Each row was made from one small tree. The marks that hang from a mark follow it in brackets, in alphabetical order. Every link used is in the known rows. Write each row's tree.
Known rows
U{J}: [-2  8 -2 -6  0  1  7  6 -3 -3  6 -2  5 16  2 -2  1 -8  2  9 -3]
D{J{H U X}}: [  3 -20   6   1  -4   1   5  10   8  -2 -10  -9 -26   0  24 -12 -42   7
   1  31   2]
D{J{G T{F} X}}: [  4 -14   6  10   0   3   8   8   1  -9  -9  -1  -1   1 -13 -10 -35  16
  -7  15   3]
F{T{J{G U}}}: [  0   8  -8  15   4   2   4  10   5  -3   0  -4   3  12 -16   5  -5   7
  -9   6 -15]
J{H T U}: [  7  -5  -2   6  -2  -1   0   9   7  -3  -1  -8 -14  13  -9  -5 -17  -8
   3  22  -3]
X{J{H}}: [  3  -7  14   5 -11   2  11   1   2   4  -6  -1  -4  -1  15  -4 -19  12
   4  15   9]
D{J{H T U}}: [ 10  -4  -1   9  11   1  -1   8   8  -1   1 -10 -18  10   1  -4 -32   0
   5  28   1]
F{T}: [-4  7  2  2  5  3 -2  0 -3 -2  0 -1  6 -2 -2  4 -2  6 -2 -6 -3]
F{T{J{G H X}}}: [ -3 -15  12   8 -34   2  12   7  10  -5 -16   5  -9  -5  -4  -6 -30   9
 -15   1  -1]
F{T{J}}: [ -4   9   0   8  -4   2  -2  -4   2   1   2   3   1  -9  -3  13   2  -1
 -15 -16  -9]
X{J{D G}}: [  1 -19   5   9  -4   0  22  12  -4  -6 -11   2   6   9 -13 -12 -16  21
  -7  23   5]
J{D}: [ -4 -15   0  -1  -5  -2   6   5  -2  -6  -7   2  -4  -1  -8  -6  -5   2
 -11   6   0]
J{G T{F} U}: [  4   4  -7  13  10   1   2  14   0  -8  -1  -7   9  22 -28  -6  -9   7
  -2  19  -8]
J{G U}: [  4  -2  -8   7   8   0   6  15   3  -4  -2  -7   3  21 -12  -9  -7   7
   5  22  -6]
X{J{H U}}: [  4  -5   5   7  -1   1  10   8   2   3  -5  -8  -9  10  15  -5 -20  10
   4  30   1]
J{G T{F} X}: [  0 -15   4   7 -12   1   8   9   0 -11 -11   2   3   4 -23 -11 -20   8
 -10   8   0]
T{F}: [-5  5  4  2 -1  3 -3 -1 -3 -3 -2  0  8 -2  1  1  0  7 -5 -5 -2]
X{J{U}}: [ 3 -1 -3  8 16  1  7  6 -3  2  2 -8 -2 10  8  0 -7  9  1 25 -4]
X{J}: [ 2 -2  5  5  5  1  8 -1 -4  3  0 -1  2 -1  8  2 -6 10 -1 10  3]

Which tree is each row?
[  0 -21   6   6  -6   0  16  12   0  -4 -12  -6 -13   8   8 -11 -25  12
  -7  35   2]
X{J{D H U}}
[ -8 -24   1 -11 -16  -2  18  13  -4 -13  -9   1 -10   8   1 -14 -17  -6
 -16  19  -2]
U{J{D X}}
[  4 -23   5   8 -22  -2  15  14   6 -11 -14   3  -6  12 -30 -18 -26   3
  -6  19   7]
J{D G H T}
[  5 -19   0   5 -10  -2  11  10   4  -9  -9   2  -5   6 -24 -12 -20   1
  -5  14   2]
J{G T X}
[  0 -27  -2  -1 -16  -3  24  20  -1 -18 -10   1  -5  22 -29 -21 -25  -5
 -15  28  -1]
U{J{D G T X}}
[ -6  -9  -2   7 -10   1   1   4   3  -5  -7  -2 -13  -6   5   3  -9   0
 -23   4 -16]
T{F J{U X}}
[  1 -18  -4   3  -4  -1  11  17   3  -7 -10  -6  -7  14  -7 -15 -20   8
  -2  26  -5]
J{G U X}
[ -4  -4   2  -3  -9   2   8   7  -5 -12  -1  -1   0   9  -8  -5 -13  -9
 -12  10  -5]
U{J{T{F} X}}
[  8 -21   3   5  -1   0   4  10   9  -5  -8  -9 -28   3   8 -10 -44   0
  -2  32   2]
D{J{H T U X}}
[ -2 -38   4   1 -25  -2  19  23   7 -14 -23  -4 -19  13  -8 -27 -38  10
 -10  37   1]
J{D G H U X}
[  8  -5   2   9   3   2   8  16   9  -1  -6 -10  -8  19   4 -13 -36  16
  12  33   3]
D{J{G H U}}
[  6   5  -6   4   0   0  13  14   0  -8   5  -2  10  30 -28  -8  -8  -7
   4  18  -2]
U{J{G T}}
[ -7 -12   3   9 -21   1   5   8   6  -7 -12  -1 -14   0  -2  -2 -15   2
 -24  10 -10]
T{F J{D H U}}
[ -1 -31  -8   2  -2  -4   9  13   0 -13 -11  -5 -22   5 -17 -12 -20  -7
 -20  28  -6]
J{D T U X}
[  2   1   6  -2 -20   2  16  16   5  -5  -4  -2   5  27  -4 -15 -20   1
  10  20   3]
U{J{G H}}
[  0 -22   8   3 -25  -1  16  14   6  -9 -17   3  -4  10 -14 -19 -24  11
  -3  17   7]
J{D G H}
[  1   3   1  15 -13   3   7  12  10  -3  -6  -4  -4  12  -9  -1 -19   8
  -7  11  -9]
F{T{J{G H U}}}
[  1  -1  10   6 -14   2  -1   0   3  -5  -5   0  -1   0  -8  -3 -15   0
  -4   1   2]
J{H T{F}}
[  1 -34   0   4 -16  -3  17  15   2 -15 -16   3  -9   5 -32 -18 -25   3
 -17  20   2]
J{D G T X}
[ -3 -18   7   5 -31  -1   9   2   9  -3 -12   6 -17  -8  -2  -2 -14  -4
 -20   1  -1]
T{J{D H}}
[ -4 -34   3   0 -20  -2  18  15   1 -13 -19   4  -7   3 -15 -20 -23  10
 -14  17   3]
J{D G X}
[  3  -2  14  11  -9   4   7   0  -1  -1  -6   0   1  -1   0   0 -21  11
  -4  11   6]
X{J{H T{F}}}
[ 12  -7   7  12  -4   2   8   9  10  -3  -5  -3  -5  11 -12 -11 -36  10
   8  20   9]
D{J{G H T}}
[  6   1  -3  19  15   3  10  13  -4  -5  -1  -8  11  21 -20  -4 -14  17
  -3  29  -5]
X{J{G T{F} U}}
[  6  -9  13   9 -15   2  17   9   4   1 -10   0   3  10   2 -11 -26  20
   6  21  10]
X{J{G H}}
